Each row was made from one small tree. The marks that hang from a mark follow it in brackets, in alphabetical order. Every link used is in the known rows. Write each row's tree.
(in the rows, 128 means zero)
Known rows
fisot{navol{vogo}}: [107 162 160 126 124 126 187 111 132 165  78 120  94 137 110 136 108  97
 155 150 130 144 170 155]
fotoz{fisot{navol{vogo} vitag{suker}}}: [ 85 162 154  98 101 141 124 102  98 150 107 182  81 156 111 118 109 114
 192 137 153 104 154 177]
nufa{fisot{navol tele}}: [130 104 108 136 182 161 128 142 135 129 115  98 139 138 158 124 139  99
 136 132 156 125 134 156]
vogo{fotoz navol{fisot{tele}}}: [140  90 117 164 125 122 100 130 111  92 185  86 129  90  86 144 160 139
 103 109 153 146  91  42]
vogo{fotoz{fisot{nufa vitag}}}: [133 114 137  92 115 167 101 162 146 156 140 117 131 176 146 103 109 155
 107 121 102 138 132 142]
vogo{fotoz}: [ 89 124 144 151 103 138 155 129 109 138 103  99 128 173 125 108 129 126
 114 122 119 160 124 100]
fotoz{vogo{navol}}: [ 84 148 104 173 126  89 143 119 141 109  60 151 100  85  86 134 144 112
 115 137 120 166 100  86]
tele{suker}: [ 95 161 133 167  73  82 162  81  78 139  94 154 138 142 134 130 136 112
 149 137 102 137 138 141]
fotoz{fisot{nufa} vogo}: [ 94 153 112 100  94 154 143 143 160 154  71 158  79 129 142 102 128 130
 105 159 102 118 102 126]
vogo{fotoz navol{fisot{tele vitag}}}: [167  79  96 138 158 107  60 138 131  80 213 108 157  94  98 152 134 155
 120  92 152 133  99  54]
fisot{nufa{fesoz} tele{suker{vitag}}}: [166 125 118 139 106  66 156 115  52 137 177 160 217 126 151 119 135 131
 114 118  83 128 120 135]
nufa{fesoz fisot{navol tele vitag}}: [146  88  90 137 213 145 114 187 139 120 149 113 187 157 148 125 112 121
 155 113 152 144 118 159]
navol{vogo{fotoz{fisot}}}: [ 23 147 220 117  67 177 159  92 106 149 119  97  73 166 120  95 149 119
 124 132 131 141 134 100]
vogo{fotoz{fisot{tele}} navol}: [ 58  81 145 181 115 155 113 115  92 138 159  88 108 118  93 131 193 144
 121 106 140 163  81  78]
fotoz{fisot{navol{vogo} tele vitag}}: [110 121 138 100 161 148 118 112 134 175 160 141 107 144 142 150 125 128
 179 129 154 114 150 155]
navol{vogo}: [ 82 168 174 136  89 109 175  71 120 141  90 134 104 135 128 143 137 125
 140 139 121 131 159 139]
fotoz{fisot}: [ 46 143 144 172  92 158 154 109  97 149  82 127  91 158 149 130 171 155
 128 145 126 133 114 132]
nufa{fesoz fisot{navol tele}}: [110  96 115 165 186 162 155 175 118 123 130  90 163 150 132 118 130 104
 144 133 148 152 105 139]
fotoz{fisot{nufa tele}}: [130 107 113 135 104 151 132 115 122 174 136 125 107 133 156 143 161 160
 124 140 116 107 109 153]
nufa{fisot{navol tele vitag{suker}}}: [158  97  90 110 171 139  81 133 114 103 141 162 156 150 149 118 111 105
 177 112 175  92 135 187]
nufa{fisot{tele vitag{suker}}}: [128  99 105 119 130 121  70  96  97  81 151 176 158 150 170 123 135 131
 166 103 164  72 124 176]
nufa{fesoz fisot{navol{vogo{fotoz}}}}: [ 67 132 217 106 148 181 176 175 136 122 118  59 128 171  94  72  98  69
 126 127 133 179 140 120]
nufa{fisot}: [ 86 140 147 145 124 152 136 113 126  97  80 110 128 151 155 113 152 117
 112 133 132 126 137 150]
fisot{nufa}: [162 142 118 136 102 113 157 127 137 159  72 129 127 137 144 138 119 140
 111 142  91 138 140 160]
navol{fisot{vitag} vogo}: [142 170 144  92 114 104 111  93 149  98 151 151 118 119 132 154 101 144
 138 126 139  90 162 108]
vogo{fotoz{fisot{nufa}} navol}: [103 110 167 149  96 153 128 147 125 150 114  85  94 117  81 113 159 137
  84 123  98 171 106 115]
vogo{fotoz{fisot{nufa tele}} navol}: [121  73 143 146 116 152 113 135 120 154 163  87 106 105  93 133 175 144
 101 118 111 167  94 105]
suker{tele vitag}: [117 173 102 169 123 103 180  81  67 138 106 161 178 149 194  96 137 153
 105 106 147 105 165 132]
nufa{fesoz fisot}: [ 65 130 149 177 130 150 163 144 107  96  85 103 154 157 139 106 146 122
 118 129 127 149 104 137]

Which tree is each row?
[130 149 166  73 108 127 102 116 147  96 176 120 126 142 120 121  89 129
 120 112 136 108 155  76] | navol{fisot{vitag} vogo{fotoz}}
[175 156  93 114 108  91 110 154 175  93 100 146  95  48  81 137 118 128
  81 151 108 129 104  72] | fotoz{vogo{navol{fisot{nufa}}}}
[204 158 138  67 152 105 140 143 181 176 108 143 127 130 124 145  61 117
 145 142 104 136 193 191] | fisot{navol{vogo} nufa vitag}
[118 106 100 137 123 126 110 130 154 147 125 146  85  68 104 142 163 135
 110 140 117 134  81 105] | fotoz{fisot{nufa tele} vogo{navol}}
[127 160 180  89 105 165 170 135 150 196  88 114  62 130 119 125 114 110
 133 163 109 133 167 181] | fotoz{fisot{navol{vogo} nufa}}
[107 107 195  83  82 169 135 106 134 174 176  99  84 138 129 112 143 128
 115 128 115 118 129 125] | navol{vogo{fotoz{fisot{nufa tele}}}}
[ 83 137 212  80 139 184 152 141 150 125 112  68 104 153 114  84 101  64
 118 132 141 150 175 135] | nufa{fisot{navol{vogo{fotoz}}}}
[176 120  66 127 106 100  67  99  92  82 183 193 149 129 143 150 122 159
 162 109 164  55 111 115] | navol{fisot{tele vitag{suker}}}
[147 130 110 107 195 150 107 156 159 117  92 121 159 155 158 117 100 107
 141 123 142 131 164 179] | nufa{fisot{navol vitag}}
[209 105  95 145 124  94 104 126 141 112 156 117 126  56  98 179 155 152
  95 131 121 120 105 102] | vogo{navol{fisot{nufa tele}}}
[185  94  85 155 165 125 176 193 133 181 121 111 161 139 115 142 100 128
 141 143 106 167 111 152] | fisot{navol nufa{fesoz} tele}
[151 150  74 126 147  83  82 143 166  65 125 168 123  72  95 147 113 136
 118 123 143 122 104  65] | fotoz{vogo{navol{fisot{vitag}}}}
[205 116  91 118 113 122 116 133 143 126 159 121 132  99 151 159 123 154
 103 143 122  92 117 113] | navol{fisot{nufa tele}}
[242  99  73 122 153  80  58 143 160 101 189 140 157  61 115 186 126 171
 111 113 125 112 117 115] | vogo{navol{fisot{nufa tele vitag}}}
[118 125 139 164 109 130 117 139 117  87 137  86 117  97  74 130 144 132
  90 118 133 161 102  53] | vogo{fotoz navol{fisot}}
[228 149  55 117 137  98 143 155 119 175  93 204 154 161 144 108  54 136
 163 117 142  90 178 210] | fisot{navol nufa vitag{suker{tele}}}
[131 146 142 118 102 114 131  78 126 117 170 125 100  97 133 162 141 136
 132 134 151  86 132  94] | navol{fisot{tele} vogo}
[130 148  96  76 123 136 106 152 180 145  99 175 109 138 152 107 101 146
 120 139 103 111 120 132] | fotoz{fisot{nufa vitag} vogo}
[ 97 156 192  96 145 158 158 116 146 129  84 100  99 132 132 115 115  74
 137 140 139 134 176 167] | nufa{fisot{navol{vogo}}}
[ 99 121 129 148 164 134 125 154 131  83 116 123 180 168 150 116 122 138
 136 113 129 143 115 148] | nufa{fesoz fisot{vitag}}
[155 119 115 101 176 106 127 110 147 165 155 142 137 130 141 157  95 122
 181 121 149 126 168 159] | fisot{navol{vogo} tele vitag}
[107 136 145 120 122 106 109  55  57  80 169 143 191 118 196 101 167 101
 114 112 131  90 146 134] | nufa{fisot{tele{suker{vitag}}}}
[175 121 110 127  84  77 142  92  99 162 149 153 152 121 148 144 129 121
 138 138  89 119 139 159] | fisot{nufa tele{suker}}
[120  90 111 148 180 128 105 147 125  93 160 123 193 156 164 132 136 146
 149 103 147 126 103 140] | nufa{fesoz fisot{tele vitag}}
[157 147  98 143 120  98 139 193 163  90 105 136 117  62  56 131 115 124
  87 148 101 151  79  62] | fotoz{vogo{navol{fisot{nufa{fesoz}}}}}
